Known rows, with every way that one mark hangs from another:
{lefipa {bufom {kadi {zarez vodep}} tokuzo} zemasek}: [-20.7   5.6 -18.4  -3.2  14.1  20.4   2.6  -7.2  -3.0  43.8 -30.0  35.4
 -30.8  72.5  -1.4 -24.6   2.9 -64.0 -25.6  55.3  24.8  53.9 -27.1  22.3
  23.8]
{vodep difi {zarez kadi {lefipa bufom fefulid}}}: [-45.0   4.2 -29.5 -36.6  23.4   0.8  15.1 -40.1   6.9  36.2 -43.0  -0.2
  -3.4   3.3  16.2 -10.6  12.4 -22.9 -39.4  10.9  17.3  63.8 -46.6 -24.7
  63.5]
{bufom lefipa tokuzo}: [ -5.0   8.7   4.1 -15.3 -10.3  24.0  17.7  -7.8   5.4  12.9  -4.4  30.4
 -20.0  21.8   3.7 -10.4  -2.3 -34.5 -22.2   5.1  10.1  23.7 -37.0  16.6
 -19.0]
{zarez kadi vodep}: [-30.4 -14.4   9.2 -36.7  19.2   4.7  40.8 -32.4  -0.2  13.2 -13.9  34.6
  -2.2   3.7  27.7 -14.9  15.6 -29.4 -20.0   4.2  -4.8  39.4 -35.8 -10.7
  27.2]
{bufom {lefipa zarez}}: [ -2.8  12.3   1.7 -29.9  -3.1  27.2  13.2   2.7   6.7  14.3  -0.8  25.3
 -22.3  20.1  -7.4  -8.0 -11.8 -37.5 -11.6  28.4  16.9  23.9 -10.7   7.6
  19.4]
{tokuzo {bufom kadi {lefipa zarez}}}: [-10.0   2.6  -6.6 -44.4 -21.9  30.9  -5.7   2.6   4.3   9.9  -1.2  40.0
 -19.0  32.4 -31.7 -14.1   1.7 -51.3 -35.6  40.3  15.1  28.7 -29.3  35.6
  10.2]
{zarez {kadi {bufom {lefipa zemasek} tokuzo}} {vodep difi}}: [-30.8   6.0 -30.0 -29.9  16.4   7.0  45.7 -25.6  23.0  19.7 -31.9  43.1
 -15.2  33.4  27.9 -28.9   9.9 -47.4 -19.5  22.6   7.6  47.4 -65.6  -9.1
  10.4]
{zopin {zemasek {lefipa {bufom kadi tokuzo} zarez}}}: [-28.1  28.8  -4.7 -30.9  -8.1  40.9   8.7 -12.2  28.3  30.3  13.2  45.2
 -50.1  71.1 -10.0  -1.1 -10.8 -68.7 -22.9  33.6  36.5  59.8 -23.7  24.2
  15.0]
{bufom kadi lefipa tokuzo}: [ -6.7   9.5  -5.2 -14.0  -9.5  32.5  15.7 -14.1  -4.1  16.2  -5.4  51.6
 -36.0  33.2  -5.3 -27.3   7.5 -51.3 -25.7   0.3   3.8  29.5 -45.7  39.9
 -20.9]
{zarez {lefipa {bufom kadi} fefulid zemasek} {vodep difi}}: [-49.0  39.6 -27.1 -37.6  34.2  16.7  19.1 -30.3  13.2  51.6 -34.3  22.1
 -31.5  36.1   3.8 -24.4  20.6 -49.9 -34.4  42.8  36.8  42.9 -32.4  11.9
  40.3]
{godil {zarez {lefipa bufom fefulid zemasek} {vodep difi}}}: [-26.3  27.6 -32.9 -38.9  23.9  -6.1  15.9 -26.3  14.0  55.8 -34.0  -6.1
 -25.6  34.4  15.7   5.9  -8.9 -46.2 -38.3  47.0  48.6  44.1 -21.9 -13.6
  56.0]
{vodep difi}: [ -5.2  10.7 -10.6 -15.5  24.4  15.8  19.6 -37.4   9.6  -1.9 -10.0   8.3
  15.0 -11.9   1.2 -20.7  16.1  -7.7 -18.0   8.2   1.4  21.5 -18.2 -12.8
  27.9]
{difi {kadi {bufom tokuzo} {zarez vodep}} lefipa}: [-24.3   8.7 -42.6 -16.2 -21.9  16.7  18.1 -34.8   1.9   2.1 -46.3  71.6
  37.5  11.0   6.5 -36.0  -7.4 -44.2 -58.2  59.2  -9.6  38.2 -49.7 -25.0
  -8.0]
{zopin {zemasek {lefipa bufom {zarez kadi vodep}}}}: [-48.8  10.9  12.5 -60.5   8.8  17.1  39.4 -29.9  36.1  28.5   4.6  37.3
 -36.8  43.9  25.0  15.8  -9.9 -55.3 -13.3  37.0  32.4  64.8 -26.9 -17.1
  43.7]
{zopin {zemasek {lefipa {bufom tokuzo} fefulid zarez}}}: [-32.7  41.3  -8.2 -37.6  -6.2  34.5  -2.8   7.7  36.1  45.6   8.5  19.9
 -42.2  71.7  -5.2   1.8 -24.4 -53.1 -26.6  36.9  61.3  60.6   2.8   0.0
  23.2]
{kadi {bufom lefipa tokuzo}}: [  3.8  -2.2 -13.1 -18.0 -16.0  23.4  17.5  -3.1  12.7  -3.0  -0.6  40.1
  -3.2  34.8   0.5 -27.2  -1.5 -25.1 -33.0  24.6  -9.3  35.3 -50.1  12.2
 -22.8]
{bufom kadi {lefipa fefulid {zarez vodep}} tokuzo}: [-29.5  24.9 -29.2 -35.5  -6.3  21.7   9.8   8.5 -12.7  56.4 -25.5  51.4
 -52.0  56.8   4.0 -32.8   4.0 -83.0 -27.7  27.6  39.5  34.4  -8.6  28.0
   9.0]
{tokuzo {bufom {lefipa fefulid zarez zemasek}}}: [-16.8  27.0  -8.9 -44.1  -5.1  33.3 -19.8  36.2  20.5  37.3  -8.6  11.4
 -22.5  49.1 -37.5  -9.7 -24.2 -40.6 -28.8  54.9  58.0  30.8   4.6  11.4
  29.7]
{zemasek lefipa}: [-16.0   2.2   6.9 -35.8   8.8  13.7  23.1 -30.1  20.7  10.2  12.2  27.3
 -11.5   4.7   7.2  -9.5   1.7 -11.6 -29.1   8.9   7.4  30.3 -26.8  -9.8
   8.1]
{bufom {kadi zarez} lefipa tokuzo}: [  0.0   0.6 -17.3  -1.2  -8.4  28.0   5.7 -13.0 -13.2  12.0 -25.8  59.4
 -30.5  45.3   5.2 -27.6   2.2 -56.9 -30.8  24.1   3.7  36.2 -41.2  34.4
  -6.7]
{zarez {lefipa bufom fefulid}}: [-28.4  21.2   0.0 -36.2   1.3  21.8   4.5  -9.7  15.1  27.3  -4.6   9.1
 -13.3  28.1  -2.4  -7.1   0.6 -18.1 -44.5  30.1  17.0  43.4 -28.4   8.5
  15.5]
{vodep {difi kadi} zarez}: [-16.4   3.2 -33.4 -14.1  27.5  18.2  16.9 -49.3  -4.7  10.5 -43.2  16.6
  26.0 -35.3 -10.5 -32.9  10.5 -19.2 -24.7   9.1   3.8  30.4 -20.6 -39.0
  57.5]
{lefipa bufom fefulid {zarez kadi {vodep difi}} zemasek}: [-47.4  31.4 -31.4 -45.4  33.5  12.5  15.0  -7.4  22.8  63.9 -26.7  -1.5
 -30.5  43.3  -1.2 -23.3   1.5 -51.9 -10.7  35.8  49.3  63.4  -3.8 -17.5
  75.9]
{zemasek {lefipa fefulid zarez}}: [-25.4  21.6 -15.8 -48.0   8.4  17.3   2.3   0.2  17.1  40.5   3.2  22.0
 -27.1  30.0  -3.9 -17.8  -9.6 -32.0 -31.4  24.0  39.7  39.6   8.2 -12.5
  35.4]
{zemasek {lefipa {bufom tokuzo} fefulid {zarez kadi vodep}}}: [-62.2  13.2 -23.3 -64.6  -6.8   0.2  18.8  -8.3  23.8  73.3  -7.1  26.2
 -49.7  60.8  20.7 -10.4   0.6 -64.8 -39.9  19.9  43.1  71.7 -26.6  -8.3
  26.6]
{tokuzo {bufom {kadi zarez} {lefipa fefulid}}}: [ -5.2   1.1 -22.4 -30.7 -14.7  27.8 -21.8  -0.9  -7.1   9.7 -25.7  46.0
 -14.6  42.5 -22.3 -31.0   0.2 -41.4 -51.6  47.4  19.3  38.9 -25.4  30.1
  10.4]

Rows:
[-26.5  19.2 -14.8 -43.0   5.9  15.5   0.6   6.2   6.4  51.6  -6.8   1.3
 -19.3  43.6  -8.1 -18.0  -2.3 -41.6 -24.0  48.8  36.6  47.0  13.2  -6.5
  44.6]  {lefipa bufom fefulid {zarez vodep}}
[-27.2 -21.6 -11.4 -23.4  28.8   9.1  25.3 -12.5   6.3   8.0 -34.6  34.5
   9.2  20.6  16.2 -14.6  -5.7 -19.3 -32.9  32.5  -4.7  57.8 -61.8 -20.9
  54.4]  {vodep {zarez {kadi bufom} {lefipa zemasek}}}
[-42.5   4.1  -8.7 -48.9 -14.0  12.1  17.3 -12.7  33.3  45.5  10.7  23.9
 -41.8  49.9   5.1  -1.6  -4.4 -51.7 -32.8  10.1  20.1  70.6 -45.9   1.8
  17.5]  {zemasek {lefipa {bufom tokuzo} {zarez kadi}}}
[-38.7  15.3 -38.7 -26.9  31.6   0.1  20.4 -43.4 -15.1  23.6 -61.4  49.9
  -5.4  17.6  36.6 -29.9  28.7 -50.8 -48.6  45.2  17.4  30.0 -27.0  -1.7
  43.9]  {bufom {kadi {zarez {lefipa fefulid} {vodep difi}}}}
[-36.4  33.2 -30.2 -27.4  10.7  29.3  -7.6  22.0   3.4  79.3 -17.3  21.6
 -52.6  86.0 -20.7 -32.6  -3.0 -79.2 -22.2  46.6  56.5  57.1   3.6  26.0
  37.9]  {lefipa {bufom kadi tokuzo} fefulid {zarez vodep} zemasek}
[-14.2  31.5 -12.6 -21.9  25.4  33.6 -10.0  28.8   8.7  44.1  -9.1   8.0
 -21.5  45.5 -24.2 -25.1 -20.5 -34.5 -11.3  36.5  50.6  36.7  26.6  -1.4
  54.8]  {lefipa fefulid zarez zemasek}
[-15.2  35.9 -13.5 -26.3  14.9  37.6 -17.3  29.3  20.3  54.0   1.6  -8.8
 -31.1  61.3 -38.0 -19.7 -22.9 -34.6 -13.0  47.3  51.1  53.1  19.2   4.9
  53.3]  {lefipa bufom fefulid zarez zemasek}
[-15.3  20.1 -12.7 -19.2  -6.9  26.0  -9.0   4.1  11.4  39.9   1.2   0.1
 -16.5  47.6 -16.4 -23.2  -1.4 -27.1 -35.1  15.3  25.4  52.0 -13.9  12.0
   4.8]  {lefipa {bufom tokuzo} fefulid}
[-32.8  41.8 -18.3 -36.4  -5.2  43.2  -4.5   0.4  25.9  47.9   7.4  41.6
 -57.8  83.6 -14.6 -13.7 -14.7 -70.2 -29.2  32.4  55.1  65.9  -5.9  23.6
  22.2]  {zopin {zemasek {lefipa {bufom kadi tokuzo} fefulid zarez}}}
[-31.2  29.4 -17.8 -39.7  -7.0  26.6   5.2  -6.3   8.1  30.4 -12.4  32.2
  -7.1  14.0 -10.5 -21.3 -20.0 -36.5 -27.0  10.0  27.7  47.0 -13.1  -9.2
  31.6]  {difi {lefipa fefulid {zarez kadi}}}
[-24.1  26.8 -19.7 -17.1  -0.1  37.1  -7.0 -15.9  16.7  30.6 -11.0  50.4
 -44.6  81.7   0.1 -18.6 -12.0 -58.5 -39.3  39.5  42.0  69.7 -18.5  19.8
  14.9]  {zopin {zemasek {lefipa {bufom {kadi zarez} tokuzo} fefulid}}}
[-17.2  -4.9  -5.8 -12.7  12.6  17.9  12.2 -27.2 -14.3  -1.6 -31.4  56.6
  -5.5  23.0  16.5 -16.1  11.4 -38.1 -44.8  38.7  -8.9  32.9 -44.0  22.4
  23.2]  {bufom {kadi {zarez lefipa}}}
[-12.7  35.8 -24.7 -21.7   1.4  20.5  11.8 -32.0  15.3   9.0 -15.8  16.0
  17.8 -15.6 -12.2 -10.4  -6.5 -25.3 -17.7  25.7  20.4  18.4 -10.8 -20.4
  28.4]  {vodep {difi {lefipa zarez}}}
[-47.1  16.2 -28.0 -29.3  38.8   9.2  11.9 -25.3  14.6  49.5 -46.6  -4.2
 -15.2  19.4   6.0 -10.6   0.6 -27.5 -29.2  19.7  37.3  65.5 -39.8 -22.6
  75.0]  {vodep difi {zarez kadi {lefipa bufom fefulid zemasek}}}
[-18.0  40.3 -26.7 -19.0   3.5  44.4  -8.3  30.2   0.9  59.0 -17.5  41.5
 -63.1  74.1 -25.5 -35.6 -16.5 -75.5 -16.5  25.6  54.7  40.5  -3.2  40.1
  18.3]  {bufom kadi {lefipa fefulid zarez zemasek} tokuzo}
[-11.0   7.5  -8.5 -11.7  -7.6  33.1   1.1 -14.7   4.0  25.8   6.3  25.9
 -25.3  46.7 -20.5 -27.5  11.9 -42.1 -31.2  10.8   0.4  51.2 -40.7  37.8
  -3.2]  {lefipa {bufom kadi tokuzo}}
[-24.0  41.9 -38.7 -12.0  28.4  11.2   7.6 -29.3   6.2  31.7 -55.6  24.6
  11.2   8.8   8.4 -23.7 -11.3 -31.1 -24.0  53.3  48.9  25.8   2.4 -34.2
  41.2]  {kadi {zarez {vodep {difi {lefipa fefulid zemasek}}}}}
[-35.7   4.5 -17.5 -44.1  23.7 -11.3  40.8 -46.5  18.6  40.0 -31.9   8.5
 -26.4  24.0  32.8  16.1  -1.6 -51.7 -31.3  29.6  22.2  56.1 -60.8 -13.4
  56.5]  {godil {zarez kadi {lefipa bufom zemasek} {vodep difi}}}
[-19.6 -18.9  -5.1 -46.9  -0.5   8.3  46.1 -27.1   9.9  -2.6 -11.0  53.3
  -6.5  18.8  26.4 -26.2   9.1 -29.6 -26.0  23.5 -20.3  46.6 -63.0  -6.0
   4.9]  {zarez {kadi {bufom lefipa}} vodep}
[-35.9   3.4 -11.5 -46.0  23.8  -6.1  29.5 -14.6  -2.3  49.9 -35.4  30.6
 -33.7  35.6  36.2   3.0 -15.9 -55.3 -38.4  20.9  37.0  49.9 -33.6  -7.3
  54.1]  {godil {zarez kadi {lefipa fefulid zemasek} vodep}}
[ -8.3   0.5   3.0 -45.5 -22.1  21.8  -3.7   9.2  14.5   6.6  -0.1  18.9
  -2.8  21.4 -23.5   1.7  -8.7 -34.1 -33.1  45.2  20.6  23.2 -20.6  11.0
  11.1]  {tokuzo {bufom {lefipa zarez}}}
[ -6.1  -3.2 -21.9  -8.0   5.3  11.6  16.9   4.8   5.4  15.9 -36.4  49.3
  -9.7  59.7  20.4 -23.5 -10.6 -47.2 -27.5  68.8  13.5  39.1 -36.6  -3.0
   3.6]  {kadi {bufom {lefipa zemasek} tokuzo} {zarez vodep}}
[ -6.5  23.5 -39.8 -19.5   6.2  44.8  -2.0   7.4  10.5  15.1 -36.1  54.6
  -9.0  43.5 -23.9 -54.4 -25.0 -34.6 -37.7  61.4  15.7  49.8 -21.7  -5.8
  27.2]  {difi {kadi {bufom {lefipa fefulid zemasek}} zarez}}
[-10.3   9.4  -1.8 -43.7 -16.2  24.0  -9.1   3.2  12.5  11.3  -4.1  17.6
  -3.2  20.0 -22.3 -14.8  -4.1 -18.6 -43.2  28.8  26.1  25.7 -20.3  11.4
  -1.9]  {tokuzo {bufom {lefipa fefulid}}}
[-41.6  25.0   2.1 -34.3  32.1  11.1  22.7  -3.1   5.8  41.0 -30.3  27.1
 -14.6  26.1  20.6  -8.3  -0.1 -34.5 -32.3  39.8  39.7  23.8 -12.8  -6.1
  30.4]  {zarez {lefipa fefulid zemasek} vodep}
[-23.5  19.9  -6.9 -46.0   0.5  20.9   3.2 -17.3  29.5  37.9  16.0   8.3
 -28.6  31.8 -11.3 -17.0  -3.9 -14.0 -37.8  19.2  27.5  53.5 -16.9  -5.2
  13.8]  {zemasek {lefipa bufom fefulid}}
[ -4.5  23.9 -24.8 -16.4  -0.1  34.2   0.7  23.9  17.5  27.4  -9.5  32.2
 -23.2  62.2 -13.7 -39.3 -17.5 -31.5 -28.6  33.3  27.5  43.4 -25.5  12.6
  -5.1]  {kadi {bufom {lefipa fefulid zemasek} tokuzo}}
[ -7.6  17.9 -12.4 -25.4  16.9  11.4   2.8   2.3   1.7  38.2 -20.3  13.1
 -26.0  36.6   4.4   2.0 -27.1 -36.1 -38.3  28.9  41.2  36.2 -13.7   2.8
  42.9]  {godil {zarez {lefipa fefulid zemasek}}}
